What can hang from each mark
dunun: birevon
bavela: loni
laveg: tevos
tevos: birevon fuzos laveg
loni: bavela fabarov
fabarov: laveg loni
birevon: dunun tevos
fuzos: fonat tevos
fonat: fuzos

Each row was made from one small tree. The marks that hang from a mark follow it in brackets, in alphabetical order. Every link used is in the known rows. Write each row's tree.
Known rows
birevon(dunun tevos): [ -5.1 -19.1 -30.8  -9.6 -19.1 -10.9  28.8 -11.3 -28.4   1.8 -28.8  15.2
   5.4  -7.3 -34.7  11.2   6.4   1.5 -28.6 -29.6  -3.2  15.6   9.5 -12.5
  11.1  12.4  19.5  17.7  23.1 -18.5   4.4   0.9  -2.5   9.6]
tevos(birevon laveg): [-10.4  -5.9   1.8  -0.8   6.0   2.0  18.1   4.2 -28.9   8.0  -8.3   5.3
   8.9 -11.7 -36.9  16.2  -3.1  15.1   2.5 -29.5 -13.6  15.8   3.7   3.2
   5.0   1.9   9.8  10.4   7.4 -19.7  -2.4 -21.1  -9.4   9.5]
tevos(birevon): [-16.4 -12.9 -13.2  -6.8 -10.8   5.4  23.4  14.2 -17.2   4.5 -12.4  12.0
   9.9  -5.1 -37.3  15.4   1.8   9.8  -7.4 -27.6  -6.5  22.6   2.7   7.0
   1.6   8.1   8.3  -5.0  14.0 -20.5   0.0  -7.9 -13.9  11.2]
bavela(loni(fabarov(laveg))): [ -8.6   3.1 -18.7 -10.8 -35.3  23.6  36.2  20.5   6.2  35.2   3.7  16.9
 -11.4   1.4 -53.7   6.7  -7.4 -35.2 -30.8 -45.2  11.2  31.9  -6.2   2.2
   8.0   3.2  15.2 -21.6  18.7  -1.9   2.2  -3.7  -8.9   0.7]
fonat(fuzos(tevos(birevon(dunun)))): [ -6.5  -5.7 -17.3  -3.9 -18.6  -2.6  31.2  14.7 -34.9 -32.2 -18.3  12.8
  25.3   5.3 -25.6  17.7   3.0  29.8 -15.3 -15.7   7.1  32.3  -1.8   3.6
   5.1   6.0   8.4   9.4  19.0 -26.6   7.7   1.3 -27.9   2.0]
fonat(fuzos(tevos(birevon laveg))): [-10.6   4.1   3.5   3.3  -3.2   0.4  22.0  12.3 -42.2 -28.3 -10.3   8.2
  28.8  -0.8 -25.1  18.1  -0.8  35.2  -1.2 -21.2   9.0  30.8  -5.9   8.3
   2.5  -2.0   0.6  17.2  10.8 -20.3   9.8  -7.9 -29.6   5.3]
bavela(loni(fabarov(laveg(tevos)))): [ -4.6   9.6 -12.3  -4.2 -26.6  17.6  38.0  15.8   4.0  31.7   6.5  14.1
 -17.3   3.6 -53.3   5.2  -7.5 -32.5 -29.8 -35.3   3.9  29.9 -13.5   2.6
  11.3   7.2  12.5 -13.4  15.5  -5.6  -6.2  -5.4  -7.4   5.7]
dunun(birevon(tevos(fuzos))): [-17.7 -14.8 -22.4  -7.8 -16.1   2.9  23.1  -6.0 -35.0   2.5 -33.5   1.0
  12.2 -15.1 -28.3  11.8   0.1   4.0 -11.8 -25.7   4.6   4.1  10.2 -10.6
   4.4  -5.5  12.6  17.5  21.7 -15.2  -0.5   0.9  -8.5  14.2]
fonat(fuzos(tevos)): [-13.9  -1.3 -10.8  -2.5 -27.8   4.5  27.7  12.9 -30.3 -29.6 -11.7  17.6
  31.4  11.6 -28.6  14.1   2.7  21.2 -18.8 -29.3  29.0  42.5 -10.5  15.9
  -4.7   4.2   1.1   3.9  17.3 -13.4  24.1  11.6 -35.6   5.0]
tevos(birevon(dunun) fuzos laveg): [ -0.3 -16.5  -6.8   3.4   2.3  -0.7  19.7 -10.6 -39.3   0.9 -10.5  -9.8
  -3.1  -9.1 -29.8  19.8  -7.3  27.6   1.8 -12.7 -16.4   6.0   8.3  -0.1
   5.3   1.4  19.8  27.2  10.7 -18.4  -8.7 -22.1  -8.6   8.0]
bavela(loni(fabarov)): [ -1.3  -0.2 -23.5  -8.7 -46.5  19.1  31.5  23.9   3.0  25.1 -11.3  24.8
  -4.2   7.5 -51.9  10.8 -10.2 -24.3 -23.5 -41.5  16.1  30.3  -2.8   8.7
   3.2   2.8  11.8 -21.4  18.2  -2.4   5.2  -0.9 -10.7   1.2]
fabarov(laveg(tevos) loni): [-12.3   0.5  -2.1 -15.1  -2.1   4.2  43.0  -1.3  -4.9  23.2  27.9  11.5
 -14.1   4.7 -53.1   3.7   6.0 -19.3 -24.6 -29.8  -6.1  33.0  -9.4  -3.0
   9.1  14.4  13.7   0.3  17.5 -11.5  -4.2   1.2 -11.1   9.3]
fuzos(tevos): [-12.4  -4.2 -11.3  -1.2 -23.9  -6.3  25.4   9.8 -24.6 -11.5 -18.5  19.2
  28.1   6.9 -34.0  11.7   6.0   7.4 -15.1 -30.0  14.4  33.0  -7.2  11.4
  -4.0   5.4   7.7   1.4  16.2 -13.7  13.1  12.8 -32.7   9.6]
birevon(dunun tevos(fuzos(fonat) laveg)): [ -0.2 -16.8 -19.4   1.2  -8.5  -1.0  18.9 -22.7 -52.9 -15.3 -20.1  -5.3
  12.7 -12.9 -22.7  17.7  -3.5  26.4 -10.9 -24.4   5.3   9.3   9.0  -2.6
   2.4  -1.9  18.2  41.8  24.8 -10.6  -3.3 -10.4  -6.2  13.2]
fabarov(laveg(tevos(birevon(dunun) fuzos(fonat))) loni(bavela)): [ -1.0  -5.3 -12.4 -11.6  -4.5  12.7  39.1  -4.0  -7.5  14.8  20.9  -2.8
 -17.3   4.3 -45.1  12.2  -7.0  -3.2 -16.6  -6.6  -4.8  18.8   1.9  -4.5
   2.7   7.2  21.9   0.7  26.8 -22.3 -27.2  -4.7 -10.4  15.1]
loni(bavela fabarov(laveg(tevos(birevon(dunun) fuzos(fonat))))): [ -5.0   1.0 -15.8   2.0 -19.6  17.9  30.2  -0.5  -3.0  27.3  -1.4 -12.6
 -14.2  -0.1 -44.3  10.5 -17.9 -14.5 -23.9  -5.6  -1.1  10.9  -3.5   6.4
  -7.1   2.9  19.7  -3.7  24.5 -24.0 -37.1 -15.9 -14.5  15.8]
tevos(birevon(dunun) fuzos(fonat) laveg): [ -1.4 -15.0 -11.0   2.2  -0.1   9.1  17.3  -5.9 -47.9 -15.8 -10.8 -11.2
  12.3 -10.9 -23.5  23.4  -8.4  37.1   4.7 -17.5  -6.4  11.8   9.3   8.7
  -1.3  -3.8  18.0  27.4  19.7 -17.2 -13.3 -22.5 -12.4  10.2]
bavela(loni(fabarov(laveg(tevos(birevon(dunun) fuzos(fonat)))))): [  2.6   3.2 -18.9  -1.9 -22.7  22.1  37.4  12.6 -13.2  11.8   3.8  -2.3
 -16.3  -2.1 -41.5  13.5 -12.1  -9.5 -20.1 -18.7  -4.0  20.2  -5.2   0.7
  11.1   2.4  17.7   0.6  24.0 -12.0 -25.8 -15.0  -6.0   6.3]
dunun(birevon(tevos(fuzos(fonat) laveg))): [-14.9  -7.7 -14.5  -4.2  -5.4   9.2  16.8 -11.1 -51.6  -7.6 -30.8  -4.4
  23.7 -21.8 -22.1  15.0  -4.6  16.2  -1.6 -30.2   7.1   2.6  11.4  -5.6
   0.4 -15.4  11.5  30.6  24.3 -12.9  -8.2 -10.4  -8.5  15.5]

Which tree is each row?
[ -8.9   1.7 -10.3  -2.6  -6.6   2.6  38.1   4.7  -7.1  31.1   0.1  -4.9
 -16.4  -6.8 -46.9   5.4  -3.7 -19.3 -27.5 -14.4 -24.0  15.5  -7.2  -4.1
   8.6  12.3  19.6   3.6  16.4 -24.9 -29.4 -21.1  -6.8   6.8] | loni(fabarov(laveg(tevos(birevon(dunun)))))
[ -4.8  -8.8 -17.7  -3.3 -14.0 -13.5  28.5  11.0 -29.9 -15.0 -26.6  13.0
  20.9  -1.2 -30.2  14.7   6.1  16.1 -10.2 -13.7 -10.6  22.1   2.0  -1.6
   6.5   7.6  15.7   7.5  19.1 -27.1  -4.9   0.6 -23.4   5.8] | fuzos(tevos(birevon(dunun)))
[-10.4  -9.3   0.3   4.5   0.3  16.1  11.9  -0.3 -44.5 -14.7  -2.9 -11.3
  17.4 -11.0 -24.0  22.8  -8.6  36.6  11.5 -23.3   2.8  15.3   3.8  16.8
  -6.3  -6.7   6.9  21.4  15.2 -12.3  -9.3 -20.2 -18.2  15.6] | tevos(birevon fuzos(fonat) laveg)
[-10.7   2.8  -3.5   5.4 -16.0  16.5  27.8   1.7   7.7  42.0   5.7 -11.1
 -21.9   1.0 -49.6   7.8 -17.5 -20.6 -20.0  -7.8  -1.8   9.6  -9.2   5.8
  -6.3   3.4  12.8  -7.8  13.1 -22.0 -28.9 -14.5 -16.6  18.9] | loni(bavela fabarov(laveg(tevos(birevon fuzos))))
[-10.0   4.4   0.7   2.4 -14.7   1.7  23.4   5.6 -40.0 -26.6  -9.2  12.9
  31.7   7.2 -28.6  15.1  -0.6  26.3 -11.4 -29.9  23.0  37.1  -9.6  14.2
  -2.3   0.3   1.9  16.5  12.7 -12.6  22.3   1.1 -32.4   4.3] | fonat(fuzos(tevos(laveg)))
[ -1.9  -2.2 -10.7 -16.5   0.0   2.0  43.9  -1.0   5.5  34.6  17.0  10.1
 -24.6   4.2 -55.9   7.0  -3.0 -21.5 -23.7 -11.2 -18.2  18.4   2.7 -15.5
  12.1  14.3  24.1  -8.6  19.9 -28.8 -22.4  -5.6  -4.1  10.2] | fabarov(laveg(tevos(birevon(dunun))) loni(bavela))
[ -0.9 -13.4 -18.0  -4.2  -3.6 -13.7  24.6 -19.3 -37.5   4.7 -25.4   9.0
   5.0 -14.7 -34.2  12.1   2.3   6.7 -19.2 -30.6 -10.8   9.4  10.0 -14.5
  12.1   6.9  21.3  30.8  17.9 -17.1   1.2 -11.0   0.8   8.2] | birevon(dunun tevos(laveg))
[-14.3  -6.6 -13.8 -22.6 -20.4  15.7  37.4   4.0  13.5  40.5  19.6  19.2
 -10.7   8.4 -58.8   5.1  -2.4 -31.5 -29.0 -38.0  13.2  31.9   3.0  -3.7
  -0.6   7.2  20.3 -24.9  23.1 -11.1   3.9   7.1 -13.6   8.5] | fabarov(laveg loni(bavela))
[-13.7  -1.0 -12.8  -2.0 -15.6   3.9  20.6  21.4 -37.0 -33.1 -20.2  12.3
  41.6  -2.8 -23.7  17.9   4.1  26.1  -1.5 -24.8   9.6  31.5  -1.8  15.3
  -5.8  -1.3   3.5   3.3  25.1 -21.5  -6.4   2.9 -33.5  13.1] | fuzos(fonat tevos(birevon))
[-11.2  -6.4  -4.6   6.3  -4.6   9.7  20.8   3.0 -34.6 -21.7  -2.5  -7.6
   9.3  -1.4 -26.3  19.3  -3.5  31.4   1.2 -10.2  -0.4  19.9  -7.9  19.1
  -4.0   4.9   2.5  17.7  15.5 -18.2 -15.9  -9.2 -18.5  22.2] | laveg(tevos(birevon fuzos(fonat)))
[-15.4 -16.6 -14.0  -1.1 -16.2  19.2  17.3   9.3 -33.3 -18.7  -6.6  -4.8
  17.6  -4.5 -24.3  22.4  -4.1  31.3   1.4 -22.0  12.0  21.5   2.3  18.8
  -8.9  -1.2   6.0   6.9  20.7 -13.3  -6.5  -7.2 -22.2  17.1] | tevos(birevon fuzos(fonat))
[ -0.5  -7.0  -9.9 -10.9  -2.7   4.7  41.4  -7.9  -0.1  28.5  21.2  -1.8
 -29.5   5.4 -50.5   9.6  -6.4 -11.5 -18.8  -3.3 -13.1  14.0   1.2 -11.7
   8.5  11.7  23.6   0.0  19.4 -23.9 -22.8  -4.5  -6.8  13.5] | fabarov(laveg(tevos(birevon(dunun) fuzos)) loni(bavela))
[  1.1 -18.6 -15.6   3.1  -6.9 -10.0  21.2 -26.8 -44.7  -0.2 -19.9  -3.8
  -0.8 -11.7 -28.4  15.7  -2.4  17.7 -13.7 -20.5  -4.3   4.5   8.8  -9.4
   8.0   4.0  19.9  41.3  16.3 -11.8   1.2 -10.1  -2.1  11.5] | birevon(dunun tevos(fuzos laveg))
[ -8.8  -9.3  -2.1   8.2  -2.4   0.7  23.8  -0.8 -26.3  -5.8  -1.9  -5.9
  -3.8  -0.2 -32.0  15.8  -2.4  22.9  -0.7  -6.7  -8.0  14.8  -8.6  11.6
   2.2   9.5   4.5  16.7   7.5 -19.8 -10.9  -8.1 -16.0  21.1] | laveg(tevos(birevon fuzos))
[-16.2   5.8  -1.0   0.2  -5.0   8.9  33.7   9.8  -4.4  32.1   6.2  -4.2
 -13.4  -7.7 -47.2   5.1  -4.0 -18.3 -20.7 -19.5 -17.1  18.9 -12.1   2.5
   4.5   9.1  11.2  -0.5  13.2 -21.0 -25.5 -18.9 -12.9  12.0] | loni(fabarov(laveg(tevos(birevon))))
[-13.4  -9.4 -11.1  -3.6  -2.6   0.6  18.2 -14.5 -44.4   6.9 -30.8  -3.8
  12.1 -20.9 -27.2  12.8  -3.1   8.6  -4.0 -26.4  -0.2  -1.7  11.3 -12.5
   6.0 -10.3  13.3  30.4  16.5 -14.3  -3.2 -10.2  -5.5  13.9] | dunun(birevon(tevos(fuzos laveg)))
[ -1.2  -0.2  -9.3   0.7  -1.2  -4.8  20.5   6.8 -50.7 -30.8 -24.5   7.2
  36.0  -8.4 -23.3  19.2  -0.5  31.6   0.8 -20.6  -5.7  22.0   4.6   4.8
   1.6  -3.6  14.0  22.4  23.5 -24.9 -13.1 -11.7 -24.5   7.1] | fuzos(fonat tevos(birevon(dunun) laveg))
[ -7.6   1.9   4.3   5.2   3.4  -9.9  18.8   8.4 -37.8 -10.7 -17.0   7.9
  24.2  -7.3 -30.5  15.3   1.5  22.1   5.1 -20.3  -8.3  19.4  -2.3   3.5
   3.7  -1.4   7.3  17.2   9.7 -22.4  -3.3  -8.6 -25.6   9.6] | fuzos(tevos(birevon laveg))
[ -2.2   0.1  -5.6   0.2  -4.9  -5.0  26.9   6.8 -44.5 -28.4 -16.7   7.3
  25.0   0.4 -25.3  18.4  -0.8  34.0  -7.0 -16.3   0.7  26.8  -0.9   1.5
   8.0   1.2   9.1  22.1  14.5 -24.1   5.7  -9.4 -25.1   0.4] | fonat(fuzos(tevos(birevon(dunun) laveg)))
[ -9.2   4.1  -2.8   3.2 -11.2   2.0  16.9   5.9 -45.3 -27.7 -16.5  11.5
  44.1  -1.1 -26.3  15.5  -0.6  22.7  -3.2 -34.6  18.7  33.2  -5.1  19.2
  -8.4  -6.0   5.8  16.3  21.3 -11.2   4.1   0.3 -32.9  10.4] | fuzos(fonat tevos(laveg))
[ -6.7 -21.1 -25.4  -4.1 -18.1  12.5  22.8   2.8 -36.5 -19.8 -13.6  -6.3
  12.9  -4.0 -23.8  22.9  -4.0  31.7  -5.7 -15.8   1.1  17.8   8.7  11.3
  -3.5   2.7  16.3  12.0  25.6 -18.7 -10.4  -9.5 -16.5  11.1] | tevos(birevon(dunun) fuzos(fonat))
[-14.4  -1.1  -8.1  -1.4 -17.3   3.3  26.6  20.0 -33.0 -32.1 -12.8  12.6
  29.6   5.7 -26.0  17.7   2.7  30.0  -8.8 -19.9  15.5  36.0  -6.6   9.7
   0.7   3.0  -0.5   4.8  15.8 -21.7  12.0   2.9 -32.3   6.7] | fonat(fuzos(tevos(birevon)))
[-16.8  -0.1 -15.6  -7.0 -32.6  19.8  29.1   7.9  17.4  52.0  -1.6   7.1
  -8.6   3.6 -55.9   4.0 -13.4 -39.6 -34.4 -32.2  14.9  22.1  -3.3   6.9
 -11.0   3.7  16.7 -27.9  19.4 -14.3  -7.8  -4.9 -18.2  11.2] | loni(bavela fabarov(laveg))
[ -3.3 -25.1 -28.4  -2.9 -21.0  -7.0  25.8 -18.2 -34.3  -4.2 -22.8   0.9
  -0.5  -6.9 -28.8  15.0   2.0  12.7 -22.2 -20.5   3.4  10.1   8.0  -7.2
   5.6   9.0  18.9  27.6  22.1 -12.9   3.3   1.9  -6.0  13.2] | birevon(dunun tevos(fuzos))
[ -9.8 -10.2  -6.0   4.8  -6.5   7.4  12.7 -16.5 -49.2 -14.2 -12.2  -4.8
  18.0 -13.5 -23.2  17.6  -3.5  27.9  -2.6 -31.8  15.8  13.8   3.9   7.0
  -3.7  -5.2   6.6  35.5  20.0  -5.0   1.6  -7.7 -12.3  20.1] | birevon(tevos(fuzos(fonat) laveg))
[-15.8  -4.8 -13.2  -9.2  -1.0  -2.6  21.2  -7.9 -38.4  11.4 -35.6   8.4
  16.6 -21.2 -32.6  10.4   0.6  -1.0  -9.7 -35.1  -6.5   2.9  11.2 -16.4
   9.6  -7.3  13.8  21.5  17.1 -19.5  -2.6 -11.3  -2.1  10.5] | dunun(birevon(tevos(laveg)))
[ -1.7 -11.5 -10.1  -4.4   4.6  -4.6  23.5  -1.9 -32.2   7.6 -16.1   4.8
   3.9 -11.4 -36.3  16.9  -2.2  14.8  -5.0 -22.4 -23.3  11.3  10.0  -5.1
  10.0   5.5  20.3  16.4  11.8 -24.6  -7.4 -23.4  -3.7   4.3] | tevos(birevon(dunun) laveg)
[ -8.7   2.2  -2.5 -13.5   0.1   7.4  39.0   4.4   8.9  34.6  22.4  10.8
 -20.7   3.6 -56.7   6.7  -2.6 -21.1 -18.3 -16.3 -10.0  22.6  -2.8  -8.6
   7.3  11.5  15.3 -12.7  16.4 -23.8 -18.1  -3.9  -9.5  14.5] | fabarov(laveg(tevos(birevon)) loni(bavela))
[ -9.1   1.9  -5.6 -14.1 -10.8   8.6  40.4  -1.9   9.9  36.2  23.7  15.1
 -17.3  10.6 -59.0   3.8  -2.3 -29.6 -27.4 -25.9   2.9  29.0  -6.4  -3.7
   2.2  12.5  17.0 -14.2  18.4 -15.6  -6.4   4.6 -11.6  14.0] | fabarov(laveg(tevos) loni(bavela))
